Each row was made from one small tree. The marks that hang from a mark follow it in brackets, in alphabetical order. Every link used is in the known rows. Write each row's tree.
(in the rows, 128 means zero)
Known rows:
borusi(zanem(migu)): [146 122 130 125 123 136  95  87 127 116 132 131 138 133 119 114 146 126
 112]
binor(nutof zanem): [139  89 165 122 134 139 126 141 110 124 141 108 136 106 133 132  97 155
 127]
kovur(lubu(zanem)): [140 149 188 111 133 114 119  93 152 122 137 131 128 124 135 125 117 109
 113]
migu(kovur(lubu)): [133 152 166 128 125 118  99 121 132 115 146 156 134 111 134 125 114 117
 122]
kovur(lubu migu): [142 143 206 131 132 118  79  82 140 126 159 152 134 101 128 123 121 104
 105]
migu(kovur(lubu(zanem))): [139 167 193 114 128 113 113 100 145 110 133 153 129 112 141 125 111 111
 118]
nutof(binor(zanem(lubu(kovur)))): [137 101 185 132 137 134  81 158 106 123 140 125 125 108 133 123 118 173
 121]
borusi(zanem): [137 151 114 123 123 129 132 104 128 128 132 111 134 129 115 119 136 137
 121]
borusi(zanem(binor(nutof) lubu(kovur) migu)): [152  81 196 126 138 142  50  80 121  94 131 142 150 138 133 112 151 128
 104]
kovur(lubu(zanem) migu): [149 158 232 117 135 113  90  62 153 120 149 149 128 103 136 122 117  99
 100]
nutof(binor): [132 117 132 135 136 121 122 144 121 134 115 122 126 138 114 137 122 145
 134]
binor(zanem): [137 109 134 124 127 138 120 147 118 126 142 126 125 108 135 128 115 155
 126]
lubu(kovur zanem): [127 154 172 108 132 119 140 117 140 118 111 138 121 124 149 116 136 119
 125]
borusi(zanem(binor(nutof) lubu migu(kovur))): [158  91 182 135 134 144  44  77 116  86 134 148 152 133 124 123 135 133
 108]
migu(kovur(lubu(zanem(binor)))): [147 143 184 117 134 116  94 104 150  99 125 174 130 132 144 132 126 112
 118]
lubu(zanem): [135 144 153 114 131 123 140 104 141 124 116 124 123 131 135 126 126 122
 124]
lubu(kovur zanem(migu)): [136 127 189 110 132 125 104  99 139 109 109 158 125 128 152 111 144 109
 116]
nutof(binor(zanem(migu))): [150  72 156 134 135 138  78 147 109 122 129 138 128 123 124 131 116 161
 123]
lubu(kovur(migu) zanem(binor(nutof))): [146 118 237 113 147 121  99  85 138 102 111 160 132 116 151 124 133 112
 115]

Which tree is each row?
[149 122 204 114 133 120  82  76 151 112 138 151 131 128 139 120 126  97
 105] => kovur(lubu(zanem(migu)))
[147  58 164 130 140 137  78 110 124 103 119 151 142 147 133 134 132 117
 122] => zanem(binor(nutof) migu)
[140  81 181 133 136 140  40 110 128  96 130 176 133 139 146 117 160 119
 109] => zanem(binor lubu(kovur) migu)
[135  92 210 123 137 141  93 136 106 114 151 114 137  95 147 118 106 155
 116] => binor(nutof zanem(lubu(kovur)))
[144 103 181 112 138 128  84 107 144  97 101 179 125 144 154 118 159 111
 116] => lubu(kovur zanem(binor migu))
[154  99 121 127 129 139  76  91 132 106 122 153 138 150 120 122 160 127
 113] => borusi(zanem(binor migu))
[142  62 209 131 143 140  45 105 120  94 129 157 142 137 145 121 142 119
 111] => zanem(binor(nutof) lubu(kovur) migu)
[136 162 217 113 134 118 112  87 141 117 121 155 122 102 148 113 136 110
 112] => lubu(kovur(migu) zanem)
[145  99 173 114 144 126 129 105 140 109 106 129 133 144 136 138 123 124
 126] => lubu(zanem(binor(nutof)))
[143 101 252 128 139 140  66 104 107 112 161 132 137  73 146 115 106 146
 104] => binor(nutof zanem(lubu(kovur(migu))))
[149 124 180 114 138 116 100  97 157 112 129 153 128 142 137 132 133 109
 114] => kovur(lubu(zanem(binor)))
[147  71 159 139 136 143  41 101 129 101 136 161 135 146 132 128 151 121
 108] => zanem(binor lubu migu)
[131 141 216 134 134 129  67  91 125 116 149 151 130  95 140 112 138 119
 105] => zanem(lubu(kovur(migu)))
[150  56 207 131 135 151  57 109 107 108 157 119 142 106 136 124 105 145
 107] => binor(nutof zanem(lubu migu))
[145  77 171 133 137 137  72 119 118  91 114 170 144 137 138 134 128 122
 126] => zanem(binor(nutof) migu(kovur))
[149 139 191 132 133 134  52  71 131 104 143 157 137 116 129 110 163 130
  99] => borusi(zanem(binor lubu(kovur(migu))))
[154  97 197 134 132 128  50 141 113 107 147 165 134 106 130 129 102 151
 118] => nutof(binor(zanem(migu(kovur(lubu)))))
[148  92 162 136 131 137  71 154 104 110 127 158 129 113 129 131 110 163
 129] => nutof(binor(zanem(migu(kovur))))
[132 106 188 131 131 137  60 106 122 108 138 154 132 121 144 110 145 117
 109] => zanem(lubu(kovur) migu)
[147  95 181 136 125 149  45 122 108  98 155 157 134  98 141 119 117 149
 109] => binor(zanem(lubu migu(kovur)))
[157  98 197 116 138 123  64  80 156 101 129 171 132 147 141 128 141  99
 105] => kovur(lubu(zanem(binor migu)))
